Every row comes from one small tree of marks. The marks that hang from a mark follow it in brackets, in the order of their numbers. Every link used is in the known rows. Which tree was each row made from?
In the rows, zero is written as 128.
Known rows:
J_298[J_59[J_238[J_388]]]: [102  93  79 196 112 185 120 149 171 198 137 149 119 130 202 128 141 149
 147]
J_59[J_298[J_388]]: [139 168 137  83 141 166 136 142 115 145 175 135 155 131 110  72  99  97
 138]
J_436[J_238[J_59[J_298] J_388[J_198] J_860]]: [170 105 153 142 111 130 131 104 118  36 151 216 128 143 106 160 125 133
 107]
J_59[J_238 J_298[J_388[J_198]]]: [122 164 112  73 124 135 131 137 104 181 157 130 151 157 101 119 121  74
 145]
J_388[J_298[J_59[J_238[J_436 J_860]]]]: [116  86 108 147 139 113 137  40 134 136  51  49 108 102 169 135 115 139
 109]
J_298[J_59 J_388]: [116 165 115 108 146 171 134 130 141 158 174 104 133 114 144  66 104 107
 134]
J_59[J_298]: [142 137 133 120 144 155 115 142 117 144 152 151 156 120 141  99 121 114
 134]
J_298[J_59[J_238[J_436]] J_388[J_198]]: [114 151 109  88 171 111 125 103 124 161 129  79 129 162 119 112 130 114
 151]
J_436[J_238[J_59 J_388[J_298]]]: [136 107 119 195  83 141 127 124 143 119 142 176 118 130 144 138 126 150
  83]
J_298[J_388]: [136 165 142 106 123 152 118 153 116 146 151 128 138 131 115  72 118 120
 147]
J_238[J_59[J_298] J_388[J_198] J_436 J_860]: [165 101 155 129 143 120 141 135 145  51 157 182 139 164  95 170 138 145
 123]
J_59[J_238[J_436 J_860] J_298[J_388[J_198]]]: [156 133 155  61 156  99 137  77  93  94  96 103 136 161  80 125 114 109
 154]
J_436[J_238[J_59 J_388[J_198] J_860]]: [164 103 159 165  93 115 113 116 119  35 126 208 110 144 109 159 142 156
 114]
J_198[J_388[J_238[J_59] J_298]]: [115 166 109 138 100 107 104 185 163 191 147 124 100  96 134 138 149 120
 110]
J_388[J_198 J_238[J_59 J_436] J_298]: [122 162 120 115 148  90 120 165 125 158 110  98 118 151 101 151 151 134
 122]
J_436[J_238[J_388]]: [138 103 154 180 123 148 104 141 111  93 128 188 133 129 154  95 133 173
 139]
J_59[J_238[J_388[J_198] J_436 J_860] J_298]: [138  78 145 134 146 117 137 117 118  92 106 152 145 154 125 161 141 146
 153]
J_298[J_59[J_238[J_860]] J_388[J_198]]: [116 143 109  94 117 134 139  90 121 139 121  94 116 119 128 119 114  94
 140]
J_436[J_238]: [156 127 161 147 137 123  84 104  88  96  92 152 127 128 138  88 134 151
 134]
J_238[J_59 J_388[J_198 J_298] J_436 J_860]: [128 100 142 151 109  99 155 135 148  75 142 136 134 131 103 175 136 144
  91]
J_59[J_238[J_388[J_198] J_860] J_298]: [121  89 122 141 100 146 141 141 125 125 132 173 144 129 139 162 132 118
 142]

Write each row's tree:
[169 172 161  74 147  97 116 140 115  82  91 118  93 174  64 130 139 150
 164]
J_298[J_388[J_198 J_238[J_59 J_436 J_860]]]
[106  95 120 135 142  76 126  51 153 129  91  51 107  74 162 137 124 123
  99]
J_198[J_388[J_298[J_59[J_238[J_436 J_860]]]]]
[ 68 130  67 135 116 125 142 118 130 215 139  75 143  97 164 145 125  79
  98]
J_388[J_198 J_298[J_59[J_238]]]
[ 83 107  80 169 116 160 130 166 156 192 165 149 140 131 175 149 147 125
 141]
J_298[J_59[J_238[J_388[J_198]]]]
[186 163 142  84 159 135 122 114 139 117 154 143 128 189  84 109 121 126
 131]
J_238[J_59[J_298[J_388]] J_436]
[106 172  97 127 103 120 123 189 130 191 136 119 119 127 117 154 145 107
 114]
J_388[J_198 J_238[J_59] J_298]
[132 100 141 165  77 107 145 104 119  56 135 168 123 113 113 164 121 131
  74]
J_436[J_238[J_59 J_388[J_198 J_298] J_860]]
[163 102 160 148 125 105 122 144 146  53 134 176 126 164 100 169 157 168
 129]
J_238[J_59 J_388[J_198] J_436 J_860]
[122 175 156  72 128 128 129 167  89 110 111 109 119 117  92  96 119 121
 172]
J_298[J_388[J_198 J_238[J_860]]]
[188 128 157 139 145 113  87 124 132  91  41 132  77 164 116 137 158 192
 164]
J_388[J_238[J_59 J_436 J_860]]
[100  76 134 155 111  96 150 116 123 114  91 104 140 124 131 167 136 146
 120]
J_59[J_238[J_388[J_198 J_298] J_436 J_860]]
[ 71 143 106 110 138 133 158 134 114 146 118  65 124  57 152 118 104 103
 114]
J_388[J_198 J_238[J_860] J_298[J_59]]
[116 117  99 192  72 162 141 177 176 170 177 165 132 127 149 148 133 135
  90]
J_238[J_59 J_388[J_298]]
[117  79 158 163 127 125 154 123 134  78 112 110 142  98 141 120 115 170
 112]
J_238[J_388[J_298] J_436 J_860]
[121 184 136  58 147 140 146 159  99 139 202 134 172 133  86  92 105  73
 134]
J_59[J_298[J_388[J_198]]]
[ 73 149  85 140 143 163 140 155 138 209 123  71 121  74 185  91 110 121
 123]
J_388[J_238 J_298[J_59]]
[ 85 109  90 131 102 116 150  82 124 162 105  69 127  80 160 153 115  85
  96]
J_388[J_198 J_298[J_59[J_238[J_860]]]]
[ 65 150  93 118 136 130 156 139 130 172 183  79 161  73 150 115 110  75
  85]
J_388[J_198 J_298[J_59]]
[118  98 131 157 141 111 110 165 131 145 117 149 145 172 133 152 169 163
 161]
J_59[J_238[J_388[J_198] J_436]]
[188 121 137 130 107 146 117 100 139  94 122 171 115 138 121 144 126 121
 116]
J_238[J_59[J_298] J_860]
[124  94 103 172 110 180 121 160 143 186 139 181 143 146 169 135 138 136
 151]
J_59[J_238[J_388] J_298]
[ 63 114 111 143 166 129 171 155 150 135 193  92 168  97 151 123 117 125
  97]
J_238[J_388[J_198 J_298[J_59]] J_436]
[140 168 171  37 190 112 141 132  84  78 108  96 133 139  73  91 106 125
 173]
J_59[J_298[J_388[J_198 J_238[J_436 J_860]]]]
[204 145 162  95 117 134 122  48 103  46 112 169 101 154  87 108  96 121
 114]
J_436[J_238[J_59[J_298[J_388]] J_860]]
[157 139 135  89 161 130 119  97 113 157 102 109 133 180 111  98 122 129
 161]
J_59[J_238[J_436] J_298[J_388]]
[164 148 145 137 105 104  79 157 154 115 106 157  74 112 124 142 158 150
 147]
J_198[J_388[J_238[J_59 J_860]]]
[151  87 129 148 155 121 105  51 133 115  42  88  97 134 166 129 137 163
 149]
J_298[J_59[J_238[J_436 J_860]]]
[ 82 161 125 127 125 108 110 188 133 189 143  98 126  63 148 100 133 118
 126]
J_198[J_388[J_238 J_298]]
